Known rows, with every way that one mark hangs from another
q30[q452[q482 q983]]: [  2   1  19  -1   3   7  -6  -9  -3  -6 -13  11   8   2  -1  -7   2  14
  -3 -18 -26  -3   1  29   2 -13 -17  -4 -10]
q60[q316[q30 q983[q524]]]: [ -1  -3  13  -3  12   7 -11   8 -26  -8 -21  30  37   1  13   1   1   7
   4 -11  19   1  -2  10  14 -27 -20   6  -5]
q452[q30]: [  2  -4  13  -3  12   7 -15  -7 -18  -7  -8  17  15   1   0  -3  -1   6
   1  -8  -3   2  -2   8  -1 -13 -14   4 -10]
q452[q30 q60[q316 q524] q983]: [  6  -4  19 -10  11  11 -15  -1 -13 -10  -6  -1  11   5   7  -1   7   1
  -4  -8 -33  -3   3  10   1 -20 -14  -2   1]
q60[q316[q30[q452] q983]]: [ -7  -2  14   0   7   9 -10   5 -19 -12 -17  25  40  -1   1  -7   2  13
   2  -8  16 -10  -2  25  14 -26 -22   5  -4]
q524[q983]: [ -4  -1  14  -1  10   3 -12  -7 -14  -1 -18  21  22  -2   0  -8   2   7
   2 -12   1   4  -5  11   5 -10 -11  -1 -12]
q482[q452[q30[q316] q60 q983]]: [  6  -2  19  -6  13  14 -12 -18  -5  -6  10   8   1   5   8  13   5   8
  -2 -10 -18   8   2  14  -6 -15 -13   0 -14]
q30[q316[q983]]: [ -6  -1  13  -1   7   3 -11  -5 -20  -3 -15  26  24   0   5  13   4  12
  -2  -5  21   5  -5  20   5 -17 -13   1 -12]
q983[q452[q30[q316] q482] q524]: [ 13  -3  18  -7  15   5 -10  -9 -12  -6  -9  24   1   5  13   8   2   2
   2 -12 -14   9  -2   9   4 -13  -7   4 -10]
q452[q30 q60[q316[q983] q524]]: [  0  -4  16  -9  16   8 -19   4 -26 -11  -9   2  24   4   6  -4   5   2
  -2  -1  -9  -4   1   9   6 -24 -11   1   1]
q983[q524[q482]]: [ -3  -3  14  -3   8   2 -11  -7 -23   0 -16  25  15   7   7 -10  -3   6
   5 -14   0  12  -4   5   6 -11  -7   3 -13]
q524[q482[q316] q983]: [-10   1  18  -1   8   1 -12  -5 -13   2 -20  23  22   0   3 -20   1   5
  12  -9  -3   4  -6   8   8 -11  -1   0 -17]
q316[q30]: [ -4  -1  12   0   5   8 -12  -6 -14  -6  -9  26  18  -2   2   7   0   9
  -3 -15   8   2   0  14   4 -12 -22   4 -12]
q30[q316[q983] q452[q60]]: [ -4   0  17  -1   8   5 -12  -8 -16  -6 -15  20  27   4   2   2   2  17
  -6  -7  13   3   0  29   4 -18 -17   0  -9]
q30[q316 q452]: [ -4  -1  15  -1   0   3  -8 -12 -13  -4 -14  27  21   5  -3   4   0  12
  -2 -10   2   1  -4  29   5 -11 -14   5 -10]
q524[q30]: [  2  -2  11  -1   5   5 -12  -8 -14  -4 -11  19  22   1   1   4   0   5
   1  -9   6   5  -1  12   3 -11 -24   1 -10]
q30[q316[q983[q452[q60] q524]]]: [  4   0  16  -7  17   3 -11  -7 -18  -3 -15  33  16   5  17   9   2   7
  -1  -9   8  13   0  17   5 -20 -12  -2  -9]
q524[q30[q452[q983]] q482[q316]]: [ -3  -1  18   1   2   6  -8  -6  -3  -4 -16  19  24   5   3 -17   0   9
  11  -9 -11  -2  -2  22   8 -15 -13  -1 -13]
q60[q452 q524[q983]]: [ -9   0  14  -4  10   2  -9  -5 -16   4  -4  12  15   1  -2  -2   6  -4
   2 -10  -9   4  -6  20  11  -4  -5   0  -8]
q452[q30 q60 q983[q524[q482]]]: [  6  -4  20  -5  19   8 -15  -9 -14  -6 -12  10   9   7  12 -13  -1  10
   2 -13 -15  13   1  -2  -2 -16  -9  -3 -12]
q524[q482[q316[q30]] q983]: [-12   0  18   2   9   5 -13  -2 -11  -1 -17  27  27  -2   6 -14   2   9
  11 -12   7   1  -5   6  12 -10  -6   3 -18]
q60[q316 q524]: [ -4  -2  14  -9  -1   3 -10   1 -21  -4 -11  14  17   6   1   0   4  -3
   0  -9 -19  -5  -2  15   9 -14 -13   3  -2]
q983[q524]: [  2  -3  12  -4   7   3  -9  -6 -21  -2 -18  29  17   5   7  -3  -4   4
   2 -16  -3   7  -2   9   3 -14 -13   4  -9]
q452[q60 q482 q983]: [  7   2  21  -4   7   8 -12  -9  -4  -5  -9   2  -1   0   6   4   3  11
  -8 -20 -28   5   5  17  -5 -15 -22 -10 -11]
q316[q482[q452] q983]: [ -8  -2  10  -2  17  11 -10  -2 -20  -4   4  22  22   7   0  -6   2   9
   1  -8  17  -1  -6  17   7 -21  -9   0 -14]
q983[q452[q482] q524]: [ 10   0  15  -7  10   4  -7  -8 -13  -3 -13  26   0   4  10  -2  -1   1
   1 -19 -21   7   0  14   5 -13 -11  -1 -10]
q482[q316 q452[q60] q524[q30]]: [  7   1  14  -8   5  12 -10  -9  -5   0   6  16  -1  10   7   0  -1  -3
  12 -11 -19  -3   6  12   2 -15 -10   3 -14]
q30[q316 q452[q983[q524[q482]]]]: [ -3  -2  20  -1   5   4  -5  -9 -10  -1 -20  26  19  10   7  -5   1  14
   3 -12  -4   8  -6  21   8 -12  -6   2 -13]
q452[q30[q316] q60 q482]: [  7  -1  21  -4  11   7 -17 -12 -11  -9  -4   4   3   2   5  10   3  10
  -8 -11 -13   9   3  11  -5 -13 -16   0 -10]

Rows
[  7  -2  17  -7  15   7 -15 -15  -9  -7  -1  20   4   2   8   9   3   5
  -4  -7  -7   9   2  13  -3 -13 -14   0 -10] -> q983[q452[q30[q316] q60]]
[ -3  -1  17   2  13  16 -12  -1  -1  -8  -7  17  25   5   1 -10   1  20
 -11 -16   3  -2   1  22   3 -19 -25  -3 -10] -> q316[q30[q452[q60 q983]] q482]
[  7  -4  13  -9  14  15  -9 -11  -4  -1   7  13  -8   8   3   2   2   4
   9 -10 -27  -6   1  10  -3 -13  -1   4 -15] -> q482[q452[q30 q983] q524]
[ -2  -1  17  -1   1   6  -6 -11  -5  -4 -15  23  18   4   1   6   3  14
  -3 -11  -7   1  -4  30   2 -14 -16   1 -11] -> q30[q316 q452[q983]]
[  5   0  14  -3  14   5 -14  -9 -10  -7  -7  23  21   0  12  14   6   8
  -3  -3  16   9   1  18   5 -17 -23  -5 -10] -> q524[q30[q316[q983[q452[q60]]]]]
[  5  -2  18  -3   8   6 -14 -10 -12  -8  -8  12   4   1   3  11   3   9
  -3 -10  -7   6  -2  12  -1 -12 -12   3 -11] -> q452[q30[q316] q482]
[ -4  -4   9  -1  12  12 -12   5  -8  -1  -7  27  14   6   0  -2   1  12
   0 -13  16  -7  -2   8   6 -12 -12   5 -14] -> q316[q30 q482[q524]]
[ -5  -4  10   0  10  13 -10   2  -6  -3  -9  27  19   9  -5 -12  -1  16
   0 -12  13 -12  -3  18   9 -12 -11   7 -12] -> q316[q30[q452] q482[q524]]
[ -2   0  19  -5   1   7  -9 -10  -4  -3  -9  12  12  10   3   7   6  11
 -10 -10 -24  -1   1  30   2 -11 -14  -1  -6] -> q30[q316 q452[q60[q524] q983]]
[  0   2  19  -4   6  16  -9  -8  -2  -4   7  19   6   3  12   6   1   6
   3 -18 -22  -1   6  19   0 -19 -18  -1 -15] -> q482[q316[q30] q452[q60 q983]]
[  7  -1  20  -6   6   8  -7  -2 -12  -7 -20  16  23   8   9 -13  -1   7
  -1 -17 -24   0   3  20   5 -25 -19  -3  -2] -> q30[q452[q60[q316] q983[q524]]]
[  5  -1  14  -6   9  10  -5 -11 -12   0  -2  25   7   9   9   1  -1   2
   5 -18 -20   6  -1  14   2 -16 -10   1 -13] -> q482[q452[q983[q524]]]
[ -2  -1  16  -2   2  12  -5   0   3  -2 -14  31  10   5   4  -5  -1  12
  10 -13 -16 -15   2  26   6 -15  -8   6 -12] -> q482[q316[q30[q452[q983]]] q524]
[ -3  -2  12  -3  12  14  -7  -7  -8  -1   7  18  11   8   1  -3   3   7
  -1 -14  -8   0  -4  17   1 -17 -12  -3 -15] -> q316[q482[q452[q983]]]
[  2  -3  13  -1   9   3 -12  -7 -20  -3 -16  23  23   6   7  -7  -2   5
   7 -11   8  14  -4   2   9 -10 -15   2 -13] -> q983[q524[q30 q482]]
[ -4   0  18  -2  10   8  -9   7 -20  -8  -1   9  20  -6   4  10   7   4
   1 -15  10   1  -1  25  13 -21 -21   0  -6] -> q60[q316[q30 q983] q452[q482]]
[  2  -3  15  -6  -1   8  -7   0  -8  -8 -13  10  29   7   1  -5   6   3
   1  -6 -22 -10  -2  25  13 -17 -21   1   1] -> q60[q316 q524[q30[q452[q983]]]]
[  3  -1  16  -4   3   7  -8  -7  -6  -2 -12  14  -2   7  -4  -9  -1  11
   3 -16 -23  -9   1  25   4  -9  -7   4 -11] -> q30[q452[q482[q524]]]
[ -2   0  17   2   4   9  -9  -6  -7  -9 -10  17  15   1  -3  -4   0  14
  -4 -18  -8  -4   2  24   7 -10 -21   4 -10] -> q316[q30[q452[q482]]]
[ -6   0  16  -1  10   7 -11 -10  -8   0  -2  19  23   4   4 -15   2   0
  18  -6  -4   4  -5   7  12 -10  -3   2 -19] -> q524[q30 q482[q316 q452] q983]
[  1  -3  19  -5  16   7 -11   4 -24 -10  -1   0  14  -3   2   1   6   1
   4  -8  -2   2  -2  19   8 -24 -12   0  -4] -> q60[q316[q983] q452[q30 q482]]
[ -3  -1  12  -4  12   7 -11   3 -16 -10 -11  30  26  -4   9   4   5   5
   3  -8  12  -4  -1  18  13 -25 -20   1  -6] -> q60[q316[q30 q983[q452]]]
[  7  -3  17  -8  13  12  -7  -7 -13  -4   0  26   8  10  14  -5  -2  -1
  14 -12 -28   1  -1   9   1 -21  -1   5 -12] -> q482[q316 q452[q30 q983[q524]]]
[ -3   1  17  -7   4   3  -8  -4 -17   0   4   3  -3   4  -1   8   6  -4
  -4 -16 -25   3  -2  26   6  -4 -11   0  -7] -> q60[q452[q482] q524]
[  9  -4  14  -7  16   4 -11 -10 -16  -5 -12  35  10   6  12   5   0   2
   3  -8  -3  10  -4   9   4 -14  -7   6 -10] -> q983[q452[q30[q316]] q524]
[  8  -1  14  -2  10   6 -12  -5  -1   1 -16   9  10   1   1  -5   4   7
   7 -12  -7  -2  -1   6   8  -6 -10  -1 -14] -> q452[q482[q524[q30 q983]]]
[-12  -2  14  -8   8   7 -11  -1 -25  -3   4  11  17   9   3  -7   7  -1
   8  -4 -10  -4  -5  16  15 -19  -1   3  -8] -> q60[q316[q983] q524[q482[q452]]]
[ -6  -3  13  -2  14   2 -12  -2 -28  -2 -21  26  26   5   9 -10  -1  10
   7  -9  14  10  -5   8   9 -17  -5   1 -14] -> q316[q983[q524[q482]]]
[  9  -3  17 -10  15   8 -15  -6 -14 -11  -4  13   8   1   7  -6   3  -1
   0  -8 -20   1   4  10   1 -22 -17  -2  -3] -> q983[q452[q30 q60[q316]]]
[ -9  -3  12   0  13   5 -12   2 -20  -3 -14  28  32   4   3   4   5  15
  -4  -3  34   4  -9  17   6 -19 -12   0 -12] -> q30[q316[q482 q983]]
[ -6   0  18   3   7   3 -11  -6  -8  -2 -21  22  35   3   0 -27   0   8
  15  -6   1   0  -6  16  15 -11  -6   2 -15] -> q524[q30[q452] q482[q316] q983]
[ -6  -2  13  -4  15   6 -10  -8 -26  -1  -4  25  17   9   9  -8  -1   6
  11 -11   6   9  -4  10   9 -17   0   4 -16] -> q316[q983[q524[q482[q452]]]]
[  8  -2  17  -6  13   6 -12 -12  -8  -7  -4  17  -2   1   6   9   5   5
  -2  -9 -14   5  -2  15   1 -11 -10   2 -11] -> q983[q452[q30[q316] q482]]
[  1  -3  17  -3  17   7 -18  -7 -20  -9  -9  14  21   1   8   9   4  13
  -4  -2  15   8   0  12  -1 -20 -13   0  -9] -> q452[q30[q316[q983]] q60]
